Each row comes from the steps of one path. Every step used is in the known rows, and no mark comes twice. Write the path behind each row, first mark first.
Known rows
visu kasibep suveni tifomo foguto: [ 0.43 -2.42  0.05  1.65 -1.17  1.45 -3.76 -3.73  0.55  3.03 -1.36 -5.53
 -1.42 -0.37  1.58 -1.96  0.21  1.98  2.75  2.97  1.95 -0.21]
guke foguto tifomo visu kasibep: [-2.04 -0.95 -0.33 -2.41  0.70  1.05 -0.15 -0.04  0.08  2.67  0.06  0.67
 -0.63 -0.51  0.32 -2.21  2.56  6.08  2.65  0.92  2.84  0.54]
tifomo foguto: [ 0.24 -1.14  0.61 -0.81 -0.68 -0.90 -1.16 -2.14  0.05 -0.14 -1.23  0.06
  1.48  0.15  1.59 -0.58 -0.31  1.97  2.31  2.44  0.83 -0.73]
kulo vibivad: [ 0.22  0.36  0.21 -0.95 -0.03  1.02 -1.04  0.25 -1.95  0.22  1.14 -1.54
  0.04 -1.05  0.61  1.69  0.81  0.03  0.35  0.55  1.89 -0.72]
visu kulo: [-0.51 -0.51  0.27  0.84 -0.29  2.49 -0.23  0.26 -0.89  2.04  0.47 -1.31
 -0.47 -1.11 -0.43 -1.70  0.27  0.30 -0.28 -0.75  0.81  0.43]
tifomo visu lilek ravo kasibep suveni: [ 0.48 -3.71 -1.49 -2.23  0.90  2.38 -2.90  1.82  0.26  3.63 -1.60 -0.52
 -2.28  1.01 -0.37  2.65  0.75 -0.09 -2.99 -1.51  2.85 -0.69]
guke foguto tifomo visu lilek ravo: [-2.35 -1.80 -1.45 -0.55  2.09  3.47  0.00  1.20 -0.59  1.31 -1.68  4.31
 -0.61  0.86 -0.49 -0.97  3.60  0.37 -0.99  0.01  1.36 -1.12]
lilek ravo kasibep: [ 0.75 -1.20 -0.28 -2.27  0.28  2.18 -0.83  2.34 -0.59 -1.94  0.63  2.16
 -1.16  0.21  1.55  2.41  0.18 -1.08 -2.26  1.11  1.68 -0.61]
foguto tifomo visu: [-1.08 -0.12 -1.03 -3.33 -1.24 -1.62  3.51  0.65  0.23  1.48 -0.72  2.01
 -1.21 -0.57 -0.04 -0.50  3.00  2.78  1.49 -1.15  0.97 -0.40]
lilek ravo kasibep visu kulo suveni: [ 2.90 -2.06  0.34 -0.98 -0.74  5.00 -0.46  2.74 -1.67  1.97  1.69 -1.81
 -1.42 -1.88  2.59 -0.61  1.67 -2.85 -1.45 -0.79  5.67  0.42]
ravo kasibep visu kulo vibivad: [ 0.54 -2.01  0.50 -1.70 -1.03  4.33 -0.31  2.82 -2.19  1.48  1.03 -4.92
 -1.10 -3.30  2.63  0.54  0.70  1.23 -0.22 -0.68  5.64 -0.03]
kasibep suveni tifomo: [-0.10 -1.77 -1.59  1.57 -1.17  0.90 -0.13 -1.34 -0.46  1.99 -1.78 -3.74
 -2.62 -0.18 -0.26 -0.20  0.63 -2.80  0.86  0.89 -1.07 -0.51]
guke foguto tifomo visu lilek ravo kasibep suveni: [-2.21 -4.12 -2.59 -2.59  1.58  3.92 -1.21  1.27 -1.83  3.25 -3.05  0.47
 -2.19  1.00 -0.25  1.59  3.16 -0.48 -0.72 -0.37  2.58 -1.14]
suveni tifomo visu: [-0.64 -1.53 -0.16 -1.44 -2.12 -1.11  1.16 -1.03  1.28  0.49 -1.03  0.84
 -2.20 -1.23  0.12 -0.82  0.99  3.30  1.17  1.08  0.07 -0.42]
lilek ravo kasibep suveni tifomo: [ 0.61 -2.85 -1.64 -0.44 -1.00  3.03 -1.09  0.83 -0.90  0.08 -1.24 -1.63
 -3.75  0.00  1.27  2.15  0.89 -3.78 -1.45  2.03  0.55 -1.26]
ravo kasibep suveni tifomo visu: [-0.36 -4.04 -1.48 -3.42 -2.57 -0.62 -0.01 -0.43  0.24  2.50 -2.18 -2.78
 -3.92 -1.08  0.51  1.70  0.23  2.23  1.35  0.71  1.47 -0.57]
ravo kasibep: [-0.64 -1.06  0.26 -2.71 -0.86  0.41 -0.49  0.95 -0.69 -0.74 -0.20 -0.35
 -0.48 -0.65  0.57  1.99 -0.31  0.86  0.09 -0.02  1.78  0.02]
tifomo visu lilek ravo kasibep: [-0.12 -2.28 -0.24 -2.78  0.78  2.44 -2.26  2.51  0.84  0.69 -0.44  2.72
 -1.32  0.40  0.00  1.96  0.77  2.18 -3.16 -1.49  3.03 -0.44]
guke foguto: [-1.41 -1.52 -0.54  0.42  1.50  1.33 -0.93 -0.87 -0.91 -0.30 -0.94  0.39
  0.70  0.16  0.32 -0.59 -0.51  0.58  1.33  2.35 -0.35 -0.13]
kulo suveni kasibep visu: [ 2.78  0.08  2.29 -0.93 -2.03 -0.26  2.58 -0.18  2.00  0.01  1.30 -1.96
  1.14 -2.65  2.67 -0.22  0.93 -1.90  0.95  1.42  1.64  1.47]
tifomo visu: [ 0.26 -1.06 -0.11 -2.41 -0.49 -1.95  0.86  0.22  1.21  1.40 -0.22  1.52
 -0.70 -0.10 -0.02 -0.02  0.04  4.00  0.64  0.04  0.91 -0.02]
guke foguto tifomo: [-2.82 -0.43 -1.48 -0.23  0.73  1.34  1.58 -0.57 -2.00 -0.25 -1.32  1.02
  0.12 -0.15  0.08 -1.04  2.49 -0.62  2.19  1.19 -0.17 -0.58]

Write each row's path
[ 0.90 -0.62 -0.29  1.27  0.96  1.51 -3.15 -0.42  0.46  4.08  0.59 -5.16
 -1.33  0.62 -0.22 -0.44  0.06  0.51 -0.23 -0.65  1.74  1.03]
visu kasibep suveni
[-1.58 -4.17 -0.97 -1.70 -1.72  1.42 -2.46 -0.37  0.33  3.72 -3.02 -3.37
 -3.43 -0.86 -1.21  1.46  0.55  1.26 -0.13 -1.51  1.98 -0.41]
ravo kasibep suveni tifomo visu lilek
[-0.34  0.27  0.52 -0.10 -0.64  3.42 -1.20  0.82 -3.00  2.22  1.61 -2.62
 -0.32 -2.10  0.19 -0.03  1.10  0.31 -0.07 -0.38  2.59 -0.36]
visu kulo vibivad
[ 1.85 -0.89  1.87  2.12  1.07  3.88  0.65  2.27  3.61 -1.51  0.17  0.15
  0.75 -1.07  2.20  0.11  1.19 -2.90 -4.37  1.07  0.35  0.55]
suveni kasibep visu lilek ravo
[-0.32 -1.36  0.09 -0.44  1.34  4.33 -3.37  2.25 -0.50 -0.43 -0.30  1.23
 -0.77  0.47  0.06  2.15  0.88 -1.94 -3.89 -1.21  2.23 -0.51]
visu lilek ravo kasibep
[ 1.59 -2.49 -0.41 -0.02  0.46  5.16  0.57  3.95 -0.08  0.14  0.78 -1.04
 -1.84 -1.46  3.02 -0.58  0.88 -0.98 -2.90  0.02  3.86 -0.03]
lilek ravo kasibep visu kulo
[-0.28 -2.40  0.20  0.09  0.18  3.06 -1.51  1.88  0.76  0.51 -1.14 -2.95
 -0.32 -0.83  0.83  0.72  0.04 -0.19 -1.99 -2.73  3.46  0.35]
ravo kasibep visu lilek
[ 0.25 -1.17 -0.28  2.20 -0.51  2.33 -3.00 -1.38  0.36  3.25  0.20 -5.56
 -2.76 -0.32 -0.23 -1.36  0.78 -0.21  0.49  0.67  1.00  0.63]
visu kasibep suveni tifomo
[ 2.11 -2.00 -0.51 -0.88  0.85  2.63  0.83  3.47  0.94 -1.90  0.25  0.28
 -1.34 -0.13  3.46  1.31  0.20 -1.31 -2.43  0.87  2.94 -0.29]
lilek ravo kasibep visu
[ 1.40 -0.54  1.76 -0.08 -0.92  0.03  3.25  0.95  3.53 -1.51  0.12 -1.48
  0.74 -2.23  2.92 -0.19 -0.04  0.02 -0.51  2.09 -0.35  1.03]
suveni kasibep visu
[ 0.99 -1.01  0.39 -2.33 -2.07  0.54 -0.12 -0.74 -1.17  5.00  1.05 -0.38
 -0.97 -1.69 -0.63 -1.92  1.32  2.56  1.79 -1.68  3.63  0.77]
tifomo visu kulo suveni
[ 1.02 -0.73  2.02  0.77 -1.39  2.45  2.72  1.37  2.54  0.50  0.58 -2.86
  0.19 -3.42  2.57 -1.91  0.40  0.35 -0.84  1.29  0.61  1.43]
suveni kasibep visu kulo
[ 0.44 -0.95  2.34  1.64 -0.05  2.19  0.85  0.78  3.58 -0.35 -0.46 -2.17
  1.12 -1.93  1.43 -0.41  0.46 -1.05 -2.23 -0.29  0.19  1.22]
suveni kasibep visu lilek
[ 0.83 -4.09 -1.86 -2.90 -1.39  1.08 -0.19  1.05  0.44  1.44 -1.48 -0.20
 -4.28 -0.27  1.21  2.31  1.08  0.30 -0.82  1.73  1.66 -1.12]
lilek ravo kasibep suveni tifomo visu
[ 2.12 -2.42  0.16  0.36 -1.92  5.73  0.05  1.53 -1.57  1.11  1.05 -2.23
 -3.05 -2.92  2.67 -1.39  2.43 -3.47 -0.83  0.48  4.78 -0.08]
lilek ravo kasibep visu kulo suveni tifomo
[ 0.85 -2.30  0.48 -0.28 -3.45  4.09 -0.02  0.30 -1.60  2.23  0.36 -4.64
 -2.44 -3.82  1.86 -1.79  1.65 -1.61  1.40 -0.74  4.71  0.63]
ravo kasibep visu kulo suveni tifomo
[ 0.31 -2.64  0.44 -2.46 -2.04  3.00 -3.09  0.32 -0.64  1.59 -0.21  1.48
 -2.29 -0.99 -0.43  1.34  2.39 -0.60 -1.20 -0.78  4.21 -0.49]
kulo suveni tifomo visu lilek ravo kasibep
[-0.18 -1.06  1.04 -0.81 -1.35  0.34 -1.46 -0.64  2.20  1.92  0.86 -1.00
 -2.34 -1.35  0.07 -1.76  0.93  5.87  0.78  0.87  2.17  0.78]
suveni tifomo visu kasibep
[ 1.44 -1.36  0.36  2.41 -2.49  3.67  0.87 -0.88 -1.10  2.83  0.58 -4.18
 -1.91 -2.94  1.17 -3.73  1.92 -2.49  1.43 -0.43  3.02  0.43]
kasibep visu kulo suveni tifomo
[ 1.58 -2.05  0.60 -1.60 -1.92  3.24 -0.15  1.27 -1.60  2.86  1.07 -4.08
 -0.88 -2.70  1.82 -1.01  0.92 -0.96  0.65 -1.77  5.45  1.05]
ravo kasibep visu kulo suveni
[ 0.28 -0.22  0.08  2.51  2.04  3.96 -2.68  1.36  0.19  0.27  0.06  1.75
 -0.20  1.12 -0.65  0.15  1.13 -2.93 -3.69 -0.93  0.64 -0.59]
visu lilek ravo
[ 0.92  0.67  2.93 -1.22 -2.85  1.86  0.61 -0.96 -0.34  2.19  1.83 -1.61
  0.71 -3.42  0.59 -0.90  1.04 -1.36  0.78  0.84  1.30  1.49]
visu kulo suveni kasibep
[-1.43 -1.49 -0.66 -3.85  0.02  2.49  0.11  2.93 -0.32  0.84 -0.92  3.36
 -1.77 -0.19 -0.07  1.56  3.70  0.79 -2.34 -2.39  3.21 -0.84]
foguto tifomo visu lilek ravo kasibep
[-0.33 -4.47 -0.91  0.72 -0.71  4.44 -4.56 -1.41 -1.01  1.05 -3.34 -2.39
 -1.95  0.37  1.44  1.41  0.95 -2.69 -0.83  2.01  2.02 -1.86]
visu lilek ravo kasibep suveni tifomo foguto
